Each row comes from the steps of one path. Every step used is in the known rows, and no mark comes twice. Write the path behind each row, first mark first.
(in the rows, 128 means zero)
Known rows
u/s: [127 112 131  97 125 163 149 108 129 133 145  94 114 148 151 156 115 123
 110 113 158  80  58 122 101 127]
y/z/s: [147 117 156  91 145 139 113 166 124 146 183 115 137 125 118 146 114 126
 119  61 135  90  83 165  66 145]
e/h/z/s: [138 124 128 100 189 156 116 146 195 199 134 130 128 131 146 126 115 100
  92 131 117 115 129 157  61  89]
e/h/y: [101 123 144  97 182 143  92 131 179 199  93  93 124 125 134 148 110 106
  48 173 150 127 119 126  81  80]
e/h: [117 135 152 103 150 143 130 141 161 192  99 128 116 142 136 140 116 116
  78 160 129 138 124 123  84  94]
u/y/z: [111 103 167  96 105  86 123 197 110 179 139  99 139 151 111 147 101 144
 115  76  92 123  70 164  84 161]
y/z/e: [118 122 169  89 110 103 125 192  67 175 167 147 140 133 108 169  99 130
  80  91 133 135 101 187  98 134]
s/z/e: [100 140 162  95 123 129 157 170  75 182 135 121 135 138 141 110 110 141
 101  76 115 125 136 132 111 108]
r/u/h: [143 169 161  92 112 170 113 145 142 126 141  95 132 159 140 165 102 153
  86 140  83 158  94 131 121 133]
e/z: [105 130 130 100 153 142 132 192 117 194 153  85 128 138 136 104 105 132
  95 148 147 113 114 109  97 160]
y/z: [122 129 161  94 109 127 119 198  95 153 184 128 135 136 116 149 115 130
  93 101 132 101  88 169  85 149]
u/h/y: [ 88 125 146  96 169 158  63 149 183 165 121 106 130 143 143 135 111 133
  76 147 156 148 107 140 105 115]
h/e: [122 112 142  93 129 117 131 115 149 124 159 111 133 140 140 148 114 100
  82 110 121 119 132 145 131 120]
r/u: [152 155 155  86 105 156 128 130 106 113 146  81 138 154 128 164 106 139
  89 148  76 129  88 122 121 136]
y/z/e/h: [122 135 173  95 122 102 131 197  90 207 141 154 133 123 112 181  97 126
  61 100 137 146 113 184  84 108]
z/e/u/h/s: [131 160 139  93  98 135 102 135 113 150 105 134 135 165 111 171  84 128
 107 141 105 198 107 125 126 105]
h/y/z: [ 99 110 148  86 151 137  69 174 124 160 166  87 144 119 117 155 109 115
  57 128 159  92  87 166  85 129]
u/s/z/e/h: [114 131 149 103 129 152 187 139 108 193 120 101 114 128 167 150 106 132
  91  64 150  89  94 131  95  85]
z/e/h: [117 124 161  95 148 108 133 132 119 204  83 151 124 137 122 165  98 120
  67 146 129 179 134 147 103  83]
u/s/z/e: [113 126 145  98 120 154 183 139  89 167 141  99 121 136 163 144 107 136
 108  56 146  83  82 128 106 107]
u/h: [106 137 153 102 140 154  97 158 170 158 129 140 121 161 143 124 114 144
 106 132 134 160 111 133 108 132]
u/h/y/z: [ 94 128 155  97 156 150  63 187 167 175 151 114 135 134 135 146 107 134
  65 118 162 134  97 169  90 126]
z/e: [116 113 157  89 128 111 122 124  91 164 119 142 133 148 115 151 101 128
  88 137 127 164 118 147 124 114]
z/y: [109  98 162  86 158 133 122 134  97 188 113 145 123 138 111 172 110 121
  93 168 138 131  79 142  87 130]
z/e/u: [135 153 152  85  93 118 139 128  83 158 116 116 136 161 105 156  98 120
 112 149 107 176 112 121 137 100]
h/u/r: [143 169 148  86 104 161 125 121 114 157 136 128 130 135 165 184 114 121
  68 146 127 145 107 135  94 146]
z/e/h/s: [119 120 142 101 148 123 101 122 120 181  73 160 128 134 114 184  87 115
  62 142 117 175 124 138  95  95]
r/u/y/z: [146 139 172  88  85 114 130 176  93 144 150  66 148 150 114 182  91 152
  96  97  49 130  62 157 102 158]
z/e/u/r: [158 164 149  82  90 133 159 128  68 182 122 122 131 142 124 163  88 138
  74 139 110 183 105 103 139 115]
r/u/y: [145 134 163  87 100 122 130 137 114 135 120  58 142 161 120 167  94 148
 101 126  45 145  73 129 115 148]

Write each row's path
[136 155 164  87  76 109 133 193  62 168 166 126 143 142  99 174  94 126
 101 103 118 143  95 167 107 121] | y/z/e/u
[149 144 180  89  95  97 137 176  95 185 117  83 145 141 110 204  79 149
  72  95  51 158  78 172  96 127] | r/u/y/z/e/h
[116 151 156  93 111 162 149 127 107 163 131 103 127 139 168 201 120 108
 124 107 147  85  78 160  70 110] | h/u/s/z/y
[113 135 169  94 126  85 123 122 128 212  63 138 134 145 127 199  94 113
  85 140 107 198 131 174  91  85] | z/e/h/u/y
[111 132 151 101 138 135 108 143 186 146 145 133 125 151 153 140 110 123
  85 100 131 153 133 153 126 121] | u/h/e
[102 141 139 108 135 163  89 175 140 153 113 150 130 148 145 143  95 146
  95  85 109 157 120 128  98 127] | u/h/s/z/e
[114 114 130  90 139 127 112 164 111 177 171 151 146 148 127 132 104 109
  82 138 117 139 129 187 111 117] | h/z/e
[ 97 126 169  93 145 146 155 177  83 200 131 123 126 131 136 128 116 136
 107 102 121  98 105 124  81 119] | s/z/y
[139 141 151  91  72  86 142 157 133 145 159  73 143 152 123 163  97 108
 112  81  81 132 104 148 125 121] | h/e/u/y/z
[105 138 134 102 147 164  91 187 177 173 166 146 131 162 150 115 113 129
  99 130 129 145 121 170 100 130] | u/h/z
[140 155 161  90 136 149 130 162 136 171 144  90 135 135 142 193  85 137
  63 122  94 151 105 149 120 135] | r/u/h/e/z/y
[150 176 127  94 121 174 108 156 179 155 162 101 135 169 137 119 110 120
 145 127 104 148 107 127 103 106] | e/u/h/z/s
[118 136 133 103 160 148 123 170 173 209 135 135 127 141 143 127 114 103
  71 161 118 124 132 157  75  94] | e/h/z
[147 151 158  88 110 180 176 134  79 146 148  65 128 134 152 190  99 141
  92  95  99  77  52 122 102 121] | r/u/s/z/y
[139 179 134  96  70 173 181 143 108 143 153  54 122 159 150 130 114 125
 148 102 123  82  73  82 111 102] | e/u/s/z
[132  91 163  94 138  95 116 171 133 174 139  91 140 139 111 144 101 142
 135  49  87 117  69 164  69 158] | u/y/z/s
[139 166 143  92  86 172 187 143  92 167 140  67 121 150 142 154 107 122
 142 108 128  86  60  91 102 100] | e/u/s/z/y
[103 115 156  90 171 113 100 122 134 210  81 125 131 123 121 170  94 110
  43 157 146 169 131 152 103  71] | z/e/h/y
[103 164 170  99 123 126 154 166 102 209 104 127 132 131 154 146 110 126
  92  94 120 144 153 150  87  80] | s/z/e/h/u
[110 131 151  81 128 118  87 167  95 171 153  87 151 124 105 177  94 111
  65 131 148 126  91 165 106 107] | h/y/z/e/u
[125 143 159  96 131 120 137 107 124 196  82 140 125 137 143 211  99 105
  75 138 146 165 115 169  92  74] | z/e/h/u/s
[112 157 163  93  88 111 170 174  74 192 117  87 139 152 132 113 100 147
 132  71  84 145 121 112 118 104] | s/z/e/u/y
[151 162 148  92  96 181 173 134  94 124 160  49 130 141 161 167 105 145
 100  86  94  73  65 115 112 123] | r/u/s/z
[ 90 139 161  97 154 128 140 165 110 218 104 108 133 118 146 122 105 130
  67  94 133 129 145 134  94  73] | s/z/e/h/y
[121 152 126 100  99 156 115 155  86 134 119 113 140 146 124 149  92 124
 110 100  86 129 111  99 104 121] | h/s/z/e/u
[167 183 134  86  77 170 162 136  99 163 142  95 124 147 139 137 102 137
  86 152 105 145  88  68 125 135] | e/u/r
[116 128 138 102 120 174 177 145 113 152 154  82 117 140 170 123 120 135
 119  65 146  55  73 109  98 118] | u/s/z
[115 136 174  89  86  80 106 163 100 173 123 114 149 152 123 208 100 119
 115 102  96 163  94 207  80 137] | h/u/y/z/e
[143 167 145  91 119 174 105 169 148 137 171 107 141 160 144 156 102 141
  82 139  77 145 102 159 115 132] | r/u/h/z
[129 148 141  94 104 158 126 100 135 124 134  97 126 153 162 200 121 100
 121 135 150 104  78 155  86 122] | h/u/s
